Each row was made from one walk, in order. Every step used is in the known rows, and no mark comes twice. Write each row's walk.
Known rows:
T N A D P: [ 20 -57  36 -39 -40  39 -19   1 -41 -28 -22  13 -34 -25  12  22 -53  19
 -15  -5  22 -58  24  -5  32  71 -33  27 -22  17  29 -58]
A N T: [ -7 -66   7 -33  19   2  12 -14 -26  30   9 -72  26 -20 -10  31 -15  28
  31  18  15 -22 -12 -12  16  13 -18  36 -58  37  31 -13]
X D G: [ 31 -16  19  12  39  -1   5 -15 -53   4  13 -20 -12 -13  19 -14 -45  51
 -21 -12  31 -39  -4   9  -5  25  11  13   2  47  32  -4]
N X D A: [ -5 -19  12 -14  23 -25  33 -34 -59 -12  49  -9 -21 -23   0 -30 -36  30
   5   3  33 -57   3  37  12  81   7  -9  12  45  16 -35]
X D P: [ 13 -11  24 -35 -10  -5  10 -25 -10 -24  -5  29 -29 -16  15 -28 -54  14
 -23  -6  48 -54 -14  13  -1  35  13   2  -3  44  55 -43]
T N X D G B: [  7 -43  55  25  17  -8  -8 -57 -14 -16  25 -34  -8   0  35   5 -54  58
   9 -14  36 -22 -34 -12   4  53 -39  40   4  -4  29 -37]
B G: [ 29 -41  -4  16  14  27  -3  21 -38  17  45   9  37 -50  -5 -15 -59   1
  21   2  39 -38  -4 -35  46  -1   6  16 -16 -21  13   4]
X D: [ 25 -25   3  -7  26 -14  49 -16   1  -9  54  10   5 -12   5 -38 -48  -7
   8 -13  34 -60 -13  16   2  -9  29  -1  32  41  64 -30]
G D P H: [ 21 -17  60 -10 -27  14  12 -36 -58 -25 -23  11 -19  14  -2 -38 -32 -13
   0  27  45 -22  13  41  24  56 -28  13 -32  52  27 -58]
P D X N: [ 28   7  25  17  -8 -38  30 -16 -24 -23  12 -28  -8 -14  11 -32 -94  36
 -18  -2  31 -35  -3  12  32  17  14   0  38  48  17 -54]
W A: [ 17 -33  -8  -3   9 -24  23  -3 -12   2   3  46   5 -39 -26   5   8 -21
  53  42  22 -19 -29 -19  -8 -25  -5   2  -9  16  31  18]
U N X D P: [ -8 -23  40 -49 -17  -6  16 -34 -37 -27   1   6 -15  -2  27 -35 -52  26
 -13 -21  35 -47  -9  18  15  67 -13  30 -32  35  37 -54]
W A D X: [  5 -20   8 -31 -41   1 -10  -3 -26  -5  14  10 -15 -32 -36  13 -16  40
  -7  -1  23 -25 -25   6  36  18  -8  22 -17  15   5  14]
X N T: [  4 -41  20 -10  -6 -28  50 -11  -8  16   6 -64  32  -1  13   0 -55  33
  44   7  21 -51 -24   9  27  13 -17  25   2  45  45 -49]
P D G: [ 26 -26  21  40  41  37  -2  -2 -89 -18 -19 -38 -10 -25  25   8 -58  56
 -31  12  23  -6  17   8  -6  33 -22  -1 -14  42   7   3]
G B: [ -3 -14  44  33  10  -3   6 -57   6  -8  19   5  11  -1  14   4 -36  22
  25  37  38 -11 -45 -12   0  -2  -9   5   4 -47  30 -18]
T N: [ 51 -55   8  26  16   2  -7   6 -12  23  41  -3  -1 -26   5  28 -65 -29
  27 -24   7 -34   0 -32  15  14   7  17  30   5   5 -42]
W A D G: [ 37 -45  18   0   2  25 -14   4 -64  -1 -13 -15 -20 -34  -4  21  -6  56
  -8  16  24 -22  27  -6   3  31 -30  22 -24  33   9  15]
G D X: [ 19  13  43  -3 -32 -27  -6 -31 -19   4  -2 -18 -17   7 -15  22 -23  36
  -1 -23  30  -7 -40  22   8  23  -2   9 -15  -9 -10  -8]
N X D A W: [-35 -33  16  -4  17 -28   2 -24 -49 -39  14  -6 -19 -33 -19 -28  13  45
 -17  29  19 -46  -5   6  -3  57  16 -17   1  57  42 -11]
B G D X N: [ 49   2  40   7 -32 -54  20 -20  -6  -6  14 -32  -8  -5   7 -23 -71  35
   2 -21  41 -38  -1   0  34  25   6  15  29  20  11 -59]
T N A: [ 17 -68  21   2  21  10   2  13 -48   6  27   1   9 -12  15  42 -65 -16
  37 -14 -22 -65 -14 -20  41  30 -11  33   6 -14  23 -57]
U N X D A W: [-44 -36  19 -10  15 -17   3 -30 -69 -41  18 -17  -9 -23 -11 -29   9  52
 -15  31   6 -39   8   5  -1  63  12 -12  -4  49  36 -11]
X N A D G: [ 35 -43  39   3   4  24  -9   4 -82  -7 -10 -39 -17 -14  21  18 -44  68
 -20   1  11 -50  36   1  28  54 -26  31 -13  26  12 -25]
W A N T: [ -7 -78  -4 -45  10  -7  16 -12 -18  21   1 -55  23 -30 -22  34   4  23
  48  28  12 -20 -19 -22   9   8 -33  40 -61  49  39  -2]
B G D X: [ 21  -3  35  -4 -33 -10 -13 -15 -24   2  12 -18  -3  -8 -17  18 -37  41
   1 -33  38 -11 -33   4  29  29  -9  21 -20 -15 -10  -3]
U N X D: [ -5 -40  27 -27  12 -14  60 -28 -38 -14  64 -24  24  10  25 -48 -47  11
  23 -37  13 -51  -9  27  25  35 -10  38  -9  28  37 -45]
X N: [ 48  -1  28  23   5 -49  39 -15  -8   3  18  -9   4  -8  17 -37 -66   2
  13  15  31 -49   9  -2  18  -5  28  -2  40  26  29 -60]
N X: [ -7 -22  45   1   7 -27  22 -12 -42  16  15 -14  17  -5  15 -17 -17   6
  35 -12  22 -25 -28  20  32  39 -25  36 -53  -7 -15 -30]
W A N X D: [ 11 -58  13 -41  20 -37  43 -24 -10 -12  55 -14  -3 -21  -1 -41 -20  -1
  25 -24  29 -49  -4   4  13  27 -10  40 -26  61  49 -43]
B G D A: [ 33 -24  22  14  -5   0   9 -24 -59 -12  22 -19 -20 -26 -12  13 -24  29
  18  15  40 -29  29  12   1  73 -13 -21   6   4  -6 -21]
U N A: [-21 -40  26 -15  20  29  23 -12 -98  -2  22  -9  41  15  26  22 -44   9
  32  21 -38 -45  -7   0  41  21  -7  32 -29 -44  18 -30]
T N A D G B: [ 13 -59  56  26   1  29 -24 -41 -32 -19   8 -33 -11  -5  27  38 -49  62
   4   9  21 -25  -7 -23  16  52 -49  38  -1 -27  22 -32]
B G D A N X: [ 11 -55  42 -23   7 -22  -5 -26 -67   5  28 -53  -8 -27  -1  -2  -6  25
  21  -8  29 -16  26  -4  32  90 -39  43 -80  12 -29 -41]

Write each row's walk:
[ 61 -41  41  18 -20   5  19  -6 -14  -7  18 -23   9 -12  -2  14 -26  -1
  41 -17  42 -22  18 -10   8  18 -37  10 -13 -20  13 -28]
B G D
[ 30 -55  -5 -27  28 -16  -9 -14 -26  15  16   3 -12 -49 -30  13  16 -12
  22  48  17  -3  19 -49  -8 -15  10  20 -49  31  19   7]
W A N
[-34 -44  25   2  17  -6 -11   1 -50 -27 -15   7   5 -20 -10   8  11  23
   1  42  -9 -47 -22 -20  11  12   9   0 -22   6  51  -8]
N A W
[ 18 -64  26 -21 -16  45  19  14 -50 -18  21  -5   2 -18  -2  22 -30  13
  13   9   2 -65  31   8  45  26 -29  22 -14  -7  33 -36]
N A D
[ 34 -89  21 -16 -20  45   9  22 -44 -14  34 -14  -5 -23   0  36 -50   2
  18 -11  -6 -68  40  -9  50  40 -38  33   3   0  25 -54]
T N A D
[ 23 -32   5 -15  40  -3 -20 -31 -67  14  29 -25 -29 -42 -20  10  -7  17
 -12  48  23 -17  42 -20  -1  39  34  -4 -34  28  -6 -11]
D A N
[ 12 -50  24 -33  25 -29  41 -25 -15  -5  60 -25   0 -14  10 -42 -32   3
  12 -33  31 -51  -1  11  20  31  -3  39 -23  51  43 -49]
A N X D
[ 37 -10  22 -10 -38 -44  24 -13  -8  -8  14 -12 -16 -18  -8 -24 -56  37
  -2  -1  31 -48   2   2  37  15   8  18  31  43  21 -46]
W A D X N
[  8 -11  -2  -5  29 -13  29 -31 -52 -14  49   2 -24 -27  -7 -23 -41  22
  -3  18  35 -58   6  29   0  53  31 -28  35  44  30 -22]
X D A
[ 36  -2  31  -4 -33 -37  21 -14 -13  -6  19 -23 -13 -11   2 -26 -69  43
 -14  -7  34 -48   7   8  42  20  17  13  32  34  14 -52]
A D X N
[ 45  12  48   9 -30 -64  25 -29  -3  -7   6 -30 -17   9   8 -18 -63  35
   1 -14  36 -35  -6  14  21  20  11   7  33  25  12 -63]
G D X N
[-18 -34  45  -3 -10 -38  -5 -11 -34 -43 -22 -15  -8  -6  -8   4  -1  43
  -6  21  -2 -50 -13 -13  17  29  -3   6  -3  24  49 -39]
G D X N A W
[-14 -70  -2 -31  23  16  17 -19 -56   3   8 -86  11 -31 -11  31 -29  46
  17  31  15 -20  10   2  13  50 -30  19 -47  62  26 -18]
P D A N T
[ 34 -65   4 -20 -29  22  24  11 -16 -16  16  19  -7 -42 -29  10   4  -2
  29  27  22 -37  30  -8  15   0 -32  12  -7  24  34  -2]
W A D
[-30 -32  32  -5   3 -32  -9  -5 -41 -35 -14  -5  -2 -15  -8  -6 -11  43
 -12  28  -6 -56 -22 -18  25  22  15   9  -3  24  51 -30]
D X N A W
[ 31 -62  32 -17 -25  20  32  11 -41 -24  23 -17  -1 -14   7   5 -48  17
  11   7   6 -75  42   7  50  30 -27  24   8  10  38 -63]
X N A D
[ -4 -40  35 -23  22 -27  -3 -29 -70  16  25 -39 -12 -24   1  -8  -2  21
  16   8  21 -18  14   4  29  78 -19  37 -77  19 -29 -35]
D A N X
[  2 -42  58  22   2  27 -17 -46 -38 -22   0 -27  -6  -1  25  27 -38  69
   0  24  27 -21 -14 -11  12  42 -44  30 -13 -33  27 -20]
N A D G B
[-23 -29  47 -14   3  -4  29 -26 -82  13  30 -36  40  15  29 -17 -25  18
  38  -9  -6 -14 -10  16  39  51 -32  49 -63 -26 -26 -28]
U N X
[ 14 -29  34   0  13 -27  34  -4 -46  -8  11  -4  13   1  26  -1 -65   4
  27  13  -4 -74  -8   0  42  20   4  18  10  -1  39 -70]
X N A
[  3 -18  -2  27  27  23  24 -19 -90 -36  16 -14 -21 -39  -5  -3 -56  31
 -12  43  26 -23  29  31  -1  61  -2 -44  18  42   4 -15]
P D A
[  2 -57  30 -32  12 -37   5 -17 -42  13  16 -19   0 -29  -6  -6  14   1
  39   7  17 -10  -3 -14  22  40 -35  54 -87  21 -10 -24]
W A N X
[ 30  18  27   6 -13 -57  17 -21 -13   5  15 -15  -6  -6   7 -32 -72  34
  -7  -3  32 -45 -17   6  34   9  35   8  31  26  11 -47]
D X N
[-13 -23  25 -36 -35  27 -10  -7 -68  -7  21 -17   3  -6 -11  23 -42  56
 -16 -12  -5 -39 -13  15  58  39  -9  36 -26 -16  -3  -9]
U N A D X
[-23 -50  14  -2  16 -25  -7 -18 -45 -38  21 -12 -23 -36 -18 -17   0  39
 -14  13  14 -47   3  -4   0  66  11 -11  12  63  37 -25]
T N X D A W
[ 13 -42  33 -30 -35  33  11 -18 -64 -29 -14  28 -18 -14 -17 -43 -28 -12
  -5  42  39 -33  24  29  40  52 -31  22 -32  67  33 -44]
W A D P H
[ 25 -39  -1 -27  41 -10  -1 -35 -54   3  49 -26 -33 -42 -19  -6 -17  17
 -17  32  27 -32  43 -14  -3  39  35   1 -18  50  19 -23]
X D A N
[ 32  -7  60 -16 -36  -7  -3 -33 -12 -23 -46   7 -39   2  12  15 -24  13
  -3   1  49 -21   4  12 -16  50 -25  -3 -27   8  21 -44]
G D P
[ 15 -40  49 -28 -34  29  17 -18 -73 -35 -13   9 -18   1   3 -49 -58  -1
 -12  32  32 -56  34  33  59  66 -27  29 -23  66  40 -78]
X N A D P H
[  1 -17  34 -11   2 -33  18  -8 -49  -7   8  -8   5   3  17   1 -70  26
  12   2  -4 -68 -28   5  54  31   7  26   7  -2  28 -62]
D X N A
[ 20 -39  23 -44 -46  22  -9  -6 -25 -31 -32  35 -37 -36  -8   5 -17  15
  -8  22  42 -37  16  -3   9  44 -29  11 -29  33  34 -23]
W A D P
[-10 -36  16 -14 -16 -21  44 -13 -18  -4  -2 -77  25  -4   8   2 -74  57
  19  -7  21 -40 -33  20  36  29 -28  26   0  62  39 -45]
P D X N T
[ -4 -27  56  22  18 -12   0 -63 -18 -15  18 -29  -4   5  33  -6 -43  65
   3   3  43 -17 -39  -2   1  44 -32  32  -8  -9  32 -25]
N X D G B
[ 20 -27  35 -32 -42  30 -13 -10 -30 -21 -26  19 -34 -26   3   1 -37  23
 -24  13  44 -41  22   6  17  49 -15   7 -28  21  24 -34]
A D P
